Each row was made from one walk, in order. Every step used is in the known rows, and no mark comes twice. Write each row's walk.
Known rows:
m -> y -> a: [-0.61 -0.67  0.45  0.86 -0.58  0.33 -0.68  0.28 -0.63  0.22 -3.92  0.96
  1.27  1.12  0.16  0.05  0.63  0.64  1.98 -1.12  0.04 -0.65 -0.96  0.99
 -1.38  0.17  0.59  0.58]
m -> y: [-0.94 -1.59 -0.64  0.15 -0.82 -0.21 -0.24 -0.09 -0.70  0.26 -1.23  0.16
  0.73  0.85 -0.10  0.03  0.26 -0.16  1.04 -0.49  0.06 -0.37 -0.80  1.17
 -0.70 -0.03  0.20  0.26]
p -> t -> g -> v: [ 1.19 -0.38  1.89 -3.82  0.75 -0.81  0.48  0.00  0.72  0.08  1.32  4.69
 -1.17  2.68 -0.20  0.75  3.52 -0.04  0.22  1.13  0.14 -0.05  0.53 -0.59
 -0.82 -0.04 -0.39  1.01]
t -> m -> y -> a: [-0.34 -0.63  0.29  0.68 -0.15 -0.24 -0.74 -0.05 -0.70  0.25 -3.23  1.19
  1.10  0.96  0.37  0.41  1.28  0.92  2.14 -0.58 -0.10 -0.68 -0.17  1.34
 -1.61  0.13  0.14  0.72]
g -> t -> p -> y: [ 0.29  0.33  0.67 -2.90  0.11  1.81  0.15  0.59  0.43  0.07 -1.86  2.34
  0.30  1.09 -0.47  0.05  6.87  1.25  0.36 -1.50  0.12 -0.27 -0.08  0.63
 -0.68  0.08 -0.89 -0.19]
a -> v -> p -> y: [ 0.18  1.07  0.35  0.44  1.30  0.46  0.05  1.37  0.42 -0.39 -0.87  0.73
  0.31  2.05 -0.80  0.16  4.83 -0.58  1.11  0.02  0.04 -0.27  0.47 -0.37
  0.60  0.53 -0.97  0.14]
m -> y -> a -> v: [-0.22 -0.28  0.84  2.97  0.20  0.61 -0.63  0.29 -0.94  0.47 -1.86  2.14
  0.55  1.15  0.36 -0.19  0.76 -0.90  1.68  0.07  0.20 -0.83 -0.81  0.04
 -0.85  0.45  0.27  0.36]
a -> y: [-0.02  0.87 -0.86  0.17 -0.27 -0.47 -0.32 -0.23  1.15 -0.40 -0.66 -1.64
 -0.41 -0.03 -0.24 -0.24 -0.21 -0.03  0.49  0.64 -0.07 -0.13 -0.64 -0.33
 -0.21  0.15 -0.28  0.66]
t -> p -> y -> a: [ 0.03  0.28  1.51 -0.72 -0.01  1.38 -0.40  1.30  0.85 -0.04 -4.15  1.19
  1.13  1.24 -0.10  0.14  4.31  1.80  1.95 -1.96 -0.06 -0.46 -0.20  0.73
 -1.01  0.28  0.04 -0.05]
p -> t -> g -> v -> a -> y -> m: [ 0.35  1.40  1.16 -1.39 -1.42 -0.38 -0.36  0.43  2.81 -0.38  1.08  0.42
 -1.56  1.58 -0.29  0.66  1.95  1.18  0.59  0.78 -0.01 -0.52  0.27 -0.20
 -0.08  0.33 -1.31  1.70]
a -> y -> m: [-0.38  1.42  0.24  0.51 -0.92  0.06 -0.48 -0.44  1.73 -0.38 -0.66 -3.45
 -0.25 -0.20 -0.05  0.31 -0.23  0.70  0.09  0.91  0.06 -0.37 -0.45  0.50
  0.15  0.45 -0.80  1.01]
p -> y: [ 0.08  0.75  0.26 -1.05  0.54  0.17 -0.08  0.89  0.89 -0.36 -1.11 -0.10
  0.67  0.63 -0.50 -0.07  2.84  0.72  1.15 -0.63 -0.01  0.11  0.10  0.38
 -0.12  0.16 -0.41 -0.26]
y -> p: [-0.88 -1.21 -0.19  1.99  0.01  0.85 -0.52  0.64  1.03  0.03 -2.14 -3.00
  0.06  1.37 -0.04 -0.18  1.62  0.22  0.34  1.56  0.15  0.10 -0.16 -0.42
 -0.98  0.14  0.62 -0.70]
y -> a -> v: [ 0.38  0.68  1.30  2.96  0.74  0.71 -0.47  0.33 -0.45  0.31 -1.12  2.00
  0.13  0.60  0.43 -0.22  0.52 -0.82  1.02  0.40  0.15 -0.60 -0.26 -0.70
 -0.37  0.44  0.13  0.19]
t -> p -> y -> a -> v: [ 0.30  0.48  1.71  1.76  0.70  1.46 -0.40  1.14  0.24  0.26 -2.01  2.31
  0.48  1.25  0.17 -0.15  3.73  0.04  1.66 -0.54  0.11 -0.68 -0.17 -0.16
 -0.52  0.50 -0.13 -0.18]
m -> t -> p -> y -> a: [ 0.22 -0.34  0.97 -0.55 -0.22  1.57 -0.48  1.13  0.51  0.12 -4.19  0.87
  1.39  1.38 -0.19 -0.33  4.00  1.79  1.85 -1.04 -0.02 -0.79 -0.29  1.12
 -1.53  0.07 -0.05 -0.33]
t -> g -> v -> a -> y -> p: [ 0.39 -0.82 -0.31  1.09 -0.78  0.07 -0.84  1.45  2.46 -0.21 -1.22 -0.46
 -1.28  2.61 -0.17 -0.11  2.82  0.52  1.33  1.69  0.06 -0.14 -0.28 -1.25
 -1.03  0.06 -0.17  0.15]
p -> t: [-1.12  0.50  0.66 -1.75  0.07 -0.04  0.35 -0.23  1.05 -0.21  0.41 -0.21
 -0.63  0.98 -0.58  0.18  1.76  0.40 -0.12  0.52  0.00 -0.08  0.65 -0.29
 -0.64  0.10  0.10  0.79]
m -> l: [-0.30  0.20  0.55 -0.66  0.93 -0.78  0.16 -0.26  0.08 -0.60  0.88 -0.55
  0.46  1.35  0.42  0.34 -0.28 -0.51  0.24 -0.04 -0.12 -0.08  0.19 -0.09
 -0.53  0.10 -0.57 -0.72]
g -> v -> p -> t: [-0.82  0.68  1.09 -2.98  0.81 -0.13  0.66  0.13  0.70 -0.02  0.50  1.84
 -1.06  3.22 -0.97  0.72  4.13 -0.41 -0.19  0.79  0.04 -0.37  0.66 -0.91
 -0.10  0.36 -0.71  1.28]
y -> p -> t -> g -> v: [ 0.75 -0.94  1.77 -2.66  0.74 -0.37  0.20  0.28  1.26  0.13  0.24  3.11
 -1.16  3.42 -0.23  0.61  4.36  0.11  0.48  1.92  0.22  0.01  0.44 -0.79
 -1.31  0.03 -0.10  0.67]
t -> p -> y -> m -> l: [-0.65  0.56  1.77 -1.57  0.29  0.33  0.04  0.33  1.47 -0.65 -0.05 -1.88
  0.91  1.89  0.28  0.78  2.78  0.96  0.54 -0.71 -0.06 -0.37  0.31  1.09
 -0.46  0.45 -1.37 -0.75]

Write each row's walk:
[ 1.45 -0.11  0.37 -2.60  1.00 -0.12  0.19  1.18  0.35 -0.25 -1.14  2.58
  0.35  3.36 -0.94  0.31  5.96  0.13  1.18  0.78  0.06 -0.42  0.47  0.25
 -0.37  0.07 -1.25  0.30]
m -> t -> g -> v -> p -> y
[ 1.79 -0.84  0.28 -0.78 -0.51 -0.09 -0.22  0.24  0.85 -0.45 -0.74 -0.05
  0.47  1.36 -0.21  0.07  2.97  1.16  0.50  1.71  0.08 -0.42  0.79  1.55
 -1.09 -0.33 -0.60  0.30]
p -> y -> m -> t -> g
[-0.98  1.16  1.24  0.17  0.86  0.44  0.25  0.39  0.59 -0.26 -0.93  0.94
 -0.65  2.71 -0.72  0.41  3.86 -0.57  0.35  0.73  0.03 -0.67  0.87 -0.93
 -0.30  0.54 -0.21  1.37]
y -> a -> v -> p -> t
[ 0.46  1.20  1.49  2.29  1.12  0.82 -0.51  0.92  0.12  0.07 -1.82  2.04
  0.55  0.99  0.13 -0.29  2.39 -0.35  1.76 -0.02  0.14 -0.55 -0.21 -0.46
 -0.48  0.56 -0.15  0.00]
p -> y -> a -> v
[ 1.19  0.51  0.92 -2.75  1.30 -0.25  0.27  1.39  0.68 -0.39 -0.93  2.93
  0.04  3.26 -0.85  0.69  6.28  0.12  1.26 -0.10  0.01 -0.08  0.55 -0.15
  0.12  0.27 -1.18  0.57]
t -> g -> v -> p -> y
[-0.09  0.08  0.23  2.26  0.88  0.05 -0.32  0.53 -1.00  0.13 -1.62  1.71
  0.23  2.42 -0.08  0.59  3.53 -1.02  1.31  0.47 -0.03 -0.90  0.45  0.01
 -0.15  0.54 -0.68  0.98]
t -> m -> y -> a -> v -> p
[ 0.89  1.02 -0.27 -1.65  0.90 -0.13 -0.05 -1.31 -1.02  0.20  0.63  2.86
 -0.52 -0.14  0.27  0.47  3.40  0.34 -0.49  0.88  0.02 -0.21  0.98  0.26
 -0.84 -0.10 -1.23  0.66]
g -> t -> m
[ 0.59  1.07  1.72  0.94  0.83  1.94 -0.39  0.61 -0.36  0.34 -2.42  3.94
  0.25  1.28  0.11 -0.22  5.29 -0.06  1.12 -0.54  0.25 -0.79 -0.38 -0.32
 -0.85  0.49 -0.50  0.10]
g -> t -> p -> y -> a -> v
[-0.51  1.29  1.54 -1.08  0.68 -0.31 -0.08  0.12  1.29 -0.84  0.15 -2.20
  0.94  1.60  0.23  0.67  1.48  0.58  0.65 -0.09 -0.03 -0.19  0.35  0.78
 -0.36  0.47 -1.32 -0.55]
p -> y -> m -> l
[ 0.08  1.35  1.71 -2.25 -0.13 -1.17 -0.06  0.11  2.45 -0.87  1.90  0.31
 -0.95  2.96  0.17  0.95  1.81  0.52  0.65  0.78 -0.10 -0.50  0.49 -0.30
 -0.70  0.34 -1.67  0.78]
p -> t -> g -> v -> a -> y -> m -> l
[-0.40  0.44  1.49 -0.94 -0.79  1.38 -0.15  0.71  1.73 -0.10 -1.18 -1.76
  0.53  0.59 -0.20  0.63  3.83  1.76  0.41 -0.84  0.06 -0.35  0.19  1.48
  0.07  0.43 -0.94  0.02]
t -> p -> y -> m
[-0.07 -1.28 -0.43  0.02 -2.49  1.53 -0.35  0.60  1.32  0.38 -0.29 -1.14
 -0.33  0.67 -0.14 -0.20  1.86  1.51 -0.04  0.20 -0.03 -1.18 -0.24  1.23
 -0.55 -0.19 -0.96 -0.14]
v -> a -> y -> m -> t -> p
[ 0.07 -2.29 -0.43 -0.68 -1.17  1.45  0.12  0.13 -0.21  0.58 -0.63  0.17
  0.31  0.72 -0.07 -0.39  2.18  0.75 -0.33  0.29  0.02 -0.84 -0.12  1.19
 -0.92 -0.39 -0.18 -0.76]
m -> t -> p
[ 0.49 -0.04  0.20 -0.96 -0.25  0.70 -0.19  0.19  0.26  0.25 -0.96 -0.56
  0.69  2.14 -0.65 -0.10  2.76  0.41  0.31  1.90  0.22 -1.00 -0.14  1.14
 -0.53  0.17 -1.44  0.03]
g -> v -> p -> y -> m -> t
[ 0.31  0.83  1.54 -1.53  0.15  1.90 -0.39  0.79  0.25  0.08 -4.40  2.78
  0.91  1.37 -0.13  0.02  5.88  1.72  1.44 -1.90  0.08 -0.56 -0.35  0.58
 -1.35  0.25 -0.31  0.19]
g -> t -> p -> y -> a
[-1.14  0.06  0.70 -1.06  1.54 -1.10  0.04 -0.51  1.28 -0.67  0.98 -1.82
 -0.07  2.51  0.34  0.87  2.58  0.29  0.58  1.79 -0.19 -0.13  1.54 -0.02
 -1.68  0.18 -0.76 -0.42]
y -> p -> t -> m -> l
[-0.62  0.32  0.04 -0.94  0.21 -0.66 -0.39  0.27  2.26  0.05  1.06  0.20
 -1.61  2.23 -0.21  0.63  3.74  0.94  1.13  2.22 -0.12 -0.33  1.27 -0.76
 -1.27  0.16 -0.90  0.76]
g -> v -> a -> y -> p -> t -> m
[ 0.21  1.14  1.24 -0.11  0.48  0.66 -0.53  1.02  0.65 -0.24 -3.88  0.64
  1.21  0.92 -0.14 -0.08  2.62  1.32  2.08 -1.26 -0.03 -0.26 -0.20  0.37
 -0.91  0.32  0.08  0.17]
p -> y -> a
[-1.00 -0.19  0.10 -0.37  0.80 -0.42 -0.16 -0.29  1.48 -0.13  0.04 -1.71
 -0.64  1.47 -0.12  0.66  3.44  0.94  0.47  2.30 -0.10 -0.06  1.72  0.03
 -1.42  0.11 -0.19  0.39]
y -> p -> t -> m
[ 0.12  1.04 -1.12  0.55 -1.36 -0.36 -0.56  0.91  1.72 -0.36  0.42 -0.10
 -1.11  0.11 -0.25 -0.30 -0.39  0.52  0.95 -0.39 -0.21 -0.34 -0.34 -0.81
  0.31  0.01 -0.68  0.65]
v -> a -> y
[ 2.10 -0.64  1.33 -2.67  0.25 -0.27 -0.02  0.22  0.43  0.24  0.29  3.49
 -0.07  2.54 -0.16  0.29  3.47  0.38  0.67  1.85  0.25 -0.46  0.07  0.62
 -0.98 -0.10 -1.10  0.29]
p -> y -> m -> t -> g -> v
[ 1.45 -0.54  0.73 -1.71  0.27 -0.17  0.22  0.32 -0.17  0.10  0.02  2.33
 -0.46  3.35 -0.47  0.74  4.02 -0.37 -0.16  1.74  0.12 -0.69  0.45  0.18
 -0.04  0.09 -1.29  0.99]
y -> m -> t -> g -> v -> p
[-0.53  1.22  1.34 -0.48  2.13 -1.09  0.13 -0.31  0.34 -0.67  0.85  0.65
 -0.07  3.00  0.34  1.03  3.19 -0.40  0.95  1.14 -0.23 -0.63  1.68 -0.32
 -1.12  0.45 -1.21  0.35]
y -> a -> v -> p -> t -> m -> l
[-1.40  0.21  0.33 -0.70 -0.49  0.28 -0.33  0.78  2.87 -0.11 -0.55 -0.76
 -1.56  2.89 -0.70  0.00  3.27  0.59  0.90  1.78  0.08 -0.33  0.03 -1.44
 -1.25  0.28 -0.11  0.67]
g -> v -> a -> y -> p -> t
